What can hang from each mark:
kemup: lesem nisor
nakar: lesem pefa
nisor: kemup lesem
sufu: kitade
lesem: dinof kemup nakar nisor
reve: kitade
dinof: kitade lesem pefa
pefa: lesem nakar
kitade: dinof reve sufu

Known rows, with every way that one mark hangs from another:
nisor[kemup[lesem[dinof[kitade pefa] nakar]]]: [  8   2   3  -6  15  -8  -4   3   0  -2   5  -5 -14 -18 -16  17 -26   6
  -7 -10   9  19   2 -11  -3]
nakar[lesem[dinof[kitade pefa] nisor]]: [ -4 -27  -5  13   1  -5  -7  17   1  -2  27 -10 -22   5 -24  12 -12   4
  -3  -7   5   9  11   6   3]
nakar[lesem[dinof[pefa] kemup nisor]]: [ -4 -36  -1 -18   3 -16 -18  10  -6   9  29  -2 -17  -1 -16  23   5 -12
   1  -5  -2  17  15   7  -8]
reve[kitade]: [ -6  42   2  -2  10  -2   3  -1  -8 -11 -36  25   4  29   8   4 -16   1
   9   5  -3 -16   3   5  -3]
pefa[nakar]: [ -3  42  -8  -1  17  -7 -14  -4  -8 -10 -28   7  12  23   4  15  -8   8
   3  10   4 -12   1  -2 -12]
sufu[kitade[dinof[pefa[nakar[lesem[nisor]]]] reve]]: [  3 -28  -6  19  -2  20   3   0  11   3  19  -5  -3   2  14 -20  17   8
  -7  -9   4 -10 -11  -4  10]
kitade[dinof[pefa[lesem]]]: [  0  -1  -1  13 -15  12  10  -3  12  -7  -8   5  21  -8   4 -11   0   4
 -11   5   3  -4  -5 -30   2]
pefa[lesem]: [ -4  35  -2   1   6  -3   3 -11  -3 -13 -24   9  14  18  -1  21 -13   4
   0  10  -1 -10   3 -12  -5]
kitade[reve]: [ -8  38   1  -7   0  12  17 -15  -1  -7 -29  12   4   9  11   5  -8   7
   7   6   1 -18  -4  26  -3]
dinof[kitade[reve] pefa[nakar]]: [  8   7  -9  16  11   8   7  -2   1  -8 -10 -10  12   5  -9   2   3  19
   3   7  10 -15  -9   9   1]
kitade[dinof[lesem[nisor] pefa] reve sufu]: [  1 -22   3  18 -28  35  26   4  15   9  27  -5  11 -37  10 -51  17  -5
 -13 -10  -4  -5 -16   5   8]
lesem[dinof[kitade[sufu] pefa] kemup nakar nisor]: [  9 -37  -5  -7   1 -21 -12  22  -9  19  31 -13 -16 -17 -19   4  12 -15
   3   2   2  27   6   6   0]
kitade[dinof[pefa]]: [ -6   5  -3  15 -15  14  10   3  11  -6 -12   9   9  -6  14 -24  -4   7
  -6   1   6  -4  -4  -7   3]
reve[kitade[dinof[lesem[kemup nisor]] sufu]]: [  9 -11   8  -3  -9  -7  -1  11  -3  12  16  11   4  -8  20 -33  11 -25
  -1  -4 -16  -1  -3 -10   2]
sufu[kitade[dinof[lesem[kemup[nisor]] pefa] reve]]: [  3 -28  -1  11  -3  29  31   2   9   6  18  -7 -12 -18  15 -48  17  11
  -9 -14   6  -7  -4   0  21]
sufu[kitade[dinof[pefa[lesem[nisor]]] reve]]: [  2 -31  -6  18 -11  19  31  -8  14   4  11   2   6  -3  12 -24  13  -1
  -7  -1   2 -12 -11 -19   6]
nisor[lesem[dinof kemup]]: [  0  -2  -2 -30  -2 -24 -28 -14 -16   1 -18   7  -4  14   7  43 -17 -18
   3  10  -2   9   6   5 -23]
nakar[lesem[kemup]]: [ -5  20   4 -13  10 -13 -13  -5  -6  -6  -8   5  -8  16   9  26  -7   2
   6   1  -5  -1  11  16   4]
lesem[nakar]: [-10  38   0  -7  12  -4   2  -2  -5  -5 -27  13  -4   9  -4  22 -20   9
   3   6   2   1   7  16   2]
nisor[kemup[lesem]]: [ -7  49   7  -6  16  -2   1 -19   1 -12 -20  13   2   9  24   6 -21   2
   0  -5   0  -7   0 -14 -11]
kemup[lesem[nisor]]: [-17  12   0  -6  11  -5  13  -8   0  -8   4  13  -4  11   0   9  -3   6
   2  -2   0  -1  11 -10  -4]
kitade[dinof reve sufu]: [  0  35   6   2 -31  25  14  -9   8   1 -18   9  14 -15  36 -42  12  -4
   0   1  -1 -14 -19  12   6]
reve[kitade[dinof[pefa] sufu]]: [  4  14   4  17 -26  21   4   9   7  -1 -13  16  17  -8  26 -52  11  -5
  -2  -4  -1  -9 -15 -12   8]
lesem[dinof]: [ -5  30  -4 -16   1  -6  -7   3  -9  -5 -21  13  -6  11  -3  14 -20  -2
   3   4   4   0   7  13 -13]
nakar[pefa[lesem]]: [ -8   0   3   4   0  -4  -6  -9   8 -13 -24  -2  12  23  -9  13 -12   8
   3   3  -7  -3   4 -11  -7]
nakar[lesem[dinof[kitade[sufu]] kemup nisor] pefa]: [  2 -46   5  -2  -9 -25 -35  16   0   8  30 -23 -22   9 -10  -2   7 -13
  10 -11 -12  21   9  12   1]

Rows:
[ -8  -8  -4 -18   3   0  -7  10  -9   5   7  -1 -11  -3 -11  -7  12  -2
   2  -2  11  11  13  -7  -8] => lesem[dinof[pefa] kemup[nisor]]
[ -2  13  -4  11  11   8 -20   2  -1 -12  -3  -4   8  10  -8  17  -1  17
  -5  -2   5  -5   1  -1   0] => dinof[pefa[nakar[lesem]]]
[ 11 -42  -1 -19  -3 -12  -8  -9  -9  10   0 -11 -10 -15 -20  45  -9  -5
   0   8   4  17  -1  22  -5] => nisor[lesem[dinof[kitade[reve] pefa] kemup nakar]]
[  6 -47  -1   2  17  -7  24   6   0  12  30 -16 -13 -21 -31  19   0   5
  -3  -1  -3   9   6  25  12] => dinof[kitade[reve] lesem[kemup nakar nisor] pefa]
[  1  21  -2   8  -9  17  24  -9   8  -4 -24  14  -4   9  35 -29  -5   7
   1  -1   3 -20 -11  15  11] => sufu[kitade[dinof reve]]
[  5  14  -1  25 -14  26  21   0   7  -5  -4  -9   6  -9  10 -29  10  12
   4   0   6 -13 -16  20  13] => dinof[kitade[reve sufu] pefa]
[ 11 -28  -1 -32  12 -32   1  -3 -13  16  14  -8 -10  -9 -33  47   2 -17
   6  13  -2  14   9   4  -6] => pefa[lesem[dinof[kitade[reve]] kemup nakar nisor]]
[  2 -11   4  -3   3   6 -25   9  -2   1   8   3   6   1   6 -23  27   3
  -2  -6   3  -1   3 -34   7] => reve[kitade[dinof[pefa[nakar[lesem[kemup[nisor]]]]]]]
[ -7  27   2   8  22  -3   3  -5   0  -2  -2   5  -4  11  11   3 -31 -11
  -5  -5  -8  -9   3  -6 -16] => dinof[lesem[nisor[kemup]]]
[-21 -27   7  -9  10 -10   0  -3   8  -1   5   1 -10   5 -21  16  -5  12
   3  -9  -7  18  14  -2   0] => kemup[lesem[nakar[pefa] nisor]]
[  3  40   1  14 -10  15  15  -6   1  -7 -17  -3   3   3  17 -20   2   7
   9   4   3 -18 -13  24  11] => dinof[kitade[reve sufu]]
[-15 -21   0   6   3 -10  -5  -6   8  -5  -6  -3   7  26 -13  13  -5  -1
   5   3 -10   0   9 -20 -12] => nakar[pefa[lesem[nisor]]]
[ 10  17  -6 -18  22 -27 -23 -10 -14  -3 -16   0  22  18  -4  38   6  -6
   4  17  -3  -4   4 -24 -16] => pefa[lesem[kemup] nakar]
[  1  13   4 -13   5   2  -5  -6   1  -4  -1   6  -2 -11   3   4 -16  -2
  -6 -12   6   8  -1 -15 -18] => nisor[kemup[lesem[dinof[pefa]]]]
[  9  28   3  19  -6  19  21  -1   1  -7  -1 -10   2  -8   5 -20  -8  11
  -2  -4  -1 -16 -12  29  16] => dinof[kitade[reve sufu] lesem]
[  2  18  -5  33  -8  13   7   9   5  -9  -3  -8   4   2   7 -27   1  12
   2   0   7  -6  -8   5  11] => dinof[kitade[sufu] pefa]
[ -2   1  -3 -12   1   0  -4  11  -5   3  -8   6  -8 -11 -25  21 -14   4
  -4   0   7  17   7  14  -5] => lesem[dinof[pefa] nakar]
[  4 -39   0  -8  -4  -1 -10  -3   5  12  26  -7   8 -15   6  -3  31  -7
  -3   0  -3   0  -5  -5  -1] => kitade[dinof[pefa[nakar[lesem[kemup nisor]]]] reve]
[-15 -35   6  -6   7 -21 -21   0   5   1  10  -7 -14  24  -3  17   2  -4
  10  -6 -15   9  16  10  -3] => nakar[lesem[kemup nisor] pefa]
[ 11   7   5  16 -27  19   3   3   7  -2  -9  12  28 -10  15 -38  14  -9
  -7   0  -4  -8 -16 -35   6] => reve[kitade[dinof[pefa[lesem]] sufu]]
[  3 -21   4   5 -27  22  19  -5  12  15  17  -3  19 -38  -1 -23  26  -9
 -10   2  -2   6 -16 -17   7] => kitade[dinof[pefa[lesem[nakar nisor]]] reve sufu]
[  5  12   7   0   7  12  15   3  -7   8  14 -18 -12 -22  -9 -16  12   9
   0  -5   2   2   0  19  23] => dinof[kitade[reve sufu] lesem[kemup[nisor] nakar]]
[ 14 -10  -4 -10   7 -30 -43  15 -16  10  30 -18 -11   8  -6  15  15 -17
   5   1  -3  12   4  -2  -6] => pefa[nakar[lesem[dinof[kitade[sufu]] kemup nisor]]]
[  9 -26  -4 -24  19 -44 -12   8 -15  13  15  -7 -13   3 -34  49  -7 -17
   3  13  -2  22  17 -11  -8] => pefa[lesem[dinof[kitade] kemup nakar nisor]]
